Every row comes from one small tree of marks. Brackets hold a mark, then the marks that hang from it, in the order of their numbers. Every link used is in the known rows. Which tree was each row made from?
Known rows
{Q59 {Q545 {Q516 Q738 {Q880 Q623}}}}: [ 10   5  17  16  27 -96 -29  46 -12  52 -32  16 -12   4  11  29 -12 -33
   3 -58  10  10]
{Q880 {Q623 {Q545 Q59 Q516}}}: [ -6  42  53  22 -37 -51  24  33  17  51 -14 -39  -8  -4  46   6  -2 -27
   8 -28  13  28]
{Q792 {Q59 {Q545 {Q516 Q528 Q880}}}}: [ 23 -33  23  12  39 -78 -57  53  49  26 -32 -40 -11   9  -2   9 -15 -37
  -1 -47  47  12]
{Q528 {Q516 Q545 Q738 Q880}}: [ 14  18  12  43  20  -7 -51 -11  -3  39   1  55 -10  -4   9  16  -5  -5
  30   1 -16   1]
{Q623 Q545 Q880}: [  8  35   5  36  -3 -23 -11  24 -13  35  19   1  -1  -8  17  19 -15   1
  29 -12  19  12]
{Q59 {Q545 Q516}}: [  11  -10   27   -2   11 -105  -41   60   24   32  -32    0  -23   17
   10   30  -15  -34   -5  -70   28    8]
{Q516 Q545 Q738}: [ 17  41  20  32  -7  19  -1   6 -21  86   4  13   1  -4  29  18 -42  -7
   2 -30  -2  19]
{Q528 {Q516 {Q880 Q623}}}: [ 17   6  26  30  17 -61 -61   5  49  -9  -2  16 -11  -4  12   6  39 -28
  38   0  -4   4]
{Q59 Q545}: [ 30 -10  18   2   7 -96 -50  51  32  12 -15 -24  -8  11   9  21  -4 -35
 -15 -60  32   7]
{Q59 {Q545 {Q516 Q528}}}: [ 17  -2  22   0  20 -92 -15  56  11  21 -35  -6 -22  12   7  19 -10 -17
   1 -54  35  10]
{Q738 {Q623 {Q545 Q59} Q880}}: [ 17  25   6  22 -31 -18 -20  28 -30   9  30  -1 -20   0  11  22 -30  25
  17 -19  21  13]
{Q880 {Q623 {Q528 {Q516 Q738}} {Q545 Q59}}}: [ 16  43  47  38 -21  -4  68   4   3  21  -5 -31   3 -10  40 -10  10   2
   5  11  10  24]
{Q792 {Q59 {Q545 {Q516 Q738 Q880}}}}: [ 21 -33  22  16  37 -78 -63  53  44  47 -31 -26 -10  11   0  22 -25 -46
  -8 -57  35  12]
{Q545 Q59 Q516}: [ -6  20  32   8 -39 -59  10  36  14  26 -19 -25 -36  30  36  56 -17  -7
  14 -36  -5  20]
{Q880 {Q623 Q528 {Q545 Q516}}}: [  3  41  55  25 -10 -27  61  22  10  37 -11 -32   2 -12  46 -17   6  -8
  18 -13  24  30]
{Q792 {Q59 {Q545 {Q516 Q528 Q738 Q880}}}}: [ 25 -27  19  17  43 -68 -43  50  35  38 -33 -30 -10   7  -3  14 -21 -35
  -4 -46  40  13]
{Q880 {Q623 {Q528 {Q516 {Q545 Q59} Q738}}}}: [ 21  35  44  33  -9  -6  29  -3  16  12  -5 -30   6  -9  36 -12  21  -6
  12   8   6  24]
{Q528 {Q516 {Q545 Q59} {Q738 Q623} Q880}}: [ 15  18   8  42   0   2 -49 -11 -27  27   9  52 -20   0   7  23 -18  14
  23   5 -19   1]
{Q623 Q880}: [ 22  20  -1  26  10 -44 -50  19  17   1  17 -13  -2  -1   9  28  12 -13
  37 -15   9  13]
{Q516 Q528 {Q545 Q59} Q738 Q880}: [  20   66  -17   54    8   47   55  -22 -101   47    7   -1    5  -14
   23   13  -30   49   29   30  -20   20]
{Q792 Q59}: [ 30 -25  34  12   9 -51 -54  40  88  20  -7 -63  -5   9  12  10  -6 -46
  -1 -41  40  19]
{Q792 {Q59 Q545}}: [ 34 -40  28   8  22 -80 -75  56  77  23 -20 -59  -3  11   1  10 -13 -52
 -20 -58  51  12]
{Q59 {Q545 {Q516 Q528 {Q738 Q623}}}}: [ 22   4  16   5  21 -73   1  52 -16  34 -31  17 -26   9   2  22 -26  -7
  -3 -55  30  10]
{Q516 Q528 Q738 Q880}: [ 36  47 -16  42  39  -1  66  -5 -53  15   4   7   2 -16  12  12   3  23
  40  16 -10  20]

Which tree is each row?
[ 19  46  17  24 -26  21  29   4 -25  17   5 -50  -6   0  30   0 -18  32
  14   9  20  22] -> {Q516 Q528 {Q545 Q59}}
[ 25  16  12  27   2   5   1  10 -25 -16  29  28 -16  -5   3  -3 -15  44
  32   7  29   8] -> {Q738 {Q623 {Q528 Q516} Q545 Q880}}
[ -2  33  25  20  22 -55  19  22  -6  21 -21  -1 -17  -5  25   7  14  -5
  52 -12   6  23] -> {Q545 {Q516 Q528 {Q880 Q623}}}
[ 22  61 -13  51  33  41  40 -19 -85  54   8  21   9 -23  18  -2 -24  36
  37  20 -10  19] -> {Q516 Q528 Q545 Q738 Q880}
[  6  21  15  17 -11 -29 -26  36 -25  28  19  31 -27  -2   8  17 -34  16
  31 -33  26  13] -> {Q738 {Q623 {Q545 Q516} Q880}}
[ 26  39  -8  43   6  10  55  -4 -80  30  21  25  -4  -7  20  22 -31  38
  22   2 -15  17] -> {Q516 {Q738 {Q623 Q528 {Q545 Q59}}} Q880}
[ 19  22  10  20 -13 -22 -32  30 -19  14  30  14 -18  -6   8  11 -26  17
  24 -26  28  12] -> {Q738 {Q623 Q545 Q880}}
[ 11   8  32  24 -20 -20 -60   5  39  13  -1   6 -21  12  17  18  -1  -7
  12  -6   4   3] -> {Q528 {Q516 {Q545 Q59}}}
[  2  31  27  10 -28 -39  52  30  -5   8 -23 -33 -35  23  32  41 -11  17
  23 -15   5  23] -> {Q545 Q59 {Q516 Q528}}
[ 23  21   9  30 -16   9  10   8 -37 -22  28  14 -19   0   7   8 -19  52
  24  13  21   9] -> {Q738 {Q623 {Q528 Q516} {Q545 Q59} Q880}}
[ 37  53  -7  37   1  31  83  10 -69  20  13  11 -14 -12   7  11 -31  50
  20  10  15  21] -> {Q516 Q528 {Q738 {Q623 {Q545 Q59} Q880}}}
[  8  42  47  25 -41 -43  21  26  23  38  -1 -55   2  -8  45   0   6 -27
   1 -21  16  27] -> {Q880 {Q623 {Q545 Q59}}}
[ 15  47  16  35 -32  24  16   2 -38  77   4  -8  -3   5  35  34 -46   6
  -7 -21 -13  20] -> {Q516 {Q545 Q59} Q738}
[ 25   8  27  25  -1 -18 -17  14  25  19   1  50 -27   3   4  17 -10  -3
  12 -17   7   3] -> {Q528 {Q516 {Q738 {Q623 Q545}}}}
[  1  46   9  46  21  24  83   7 -66  43   3  29  -3  -6  22  18 -31  45
  39  11  10  18] -> {Q623 Q528 {Q545 {Q516 Q738}} Q880}
[ 25 -34  30   6  31 -77 -51  58  61  28 -34 -47 -13  12   0   9 -18 -40
 -10 -54  54  14] -> {Q792 {Q59 {Q545 {Q516 Q528}}}}
[ -2  38  13  39  16   9  62  12 -48  25   5  16  -5  -3  23  12 -21  40
  44  10  19  17] -> {Q623 Q528 {Q545 Q516} Q880}
[  6  36   9  26  32 -29  50  17 -35  41 -21  30 -22   0  18  28 -11  12
  46 -14  -8  20] -> {Q545 {Q516 Q528 Q738 Q880}}
[ 21  12  27  28  -1   3 -45   3  12  36   3  55 -22   1   6  10 -20   0
  13 -15   4   3] -> {Q528 {Q516 Q545 {Q738 Q623}}}
[  5  42  20  21 -21 -16  83  24 -31  34 -26 -11 -34  19  30  49 -26  22
  17 -13  -8  25] -> {Q545 Q59 {Q516 Q528 Q738}}
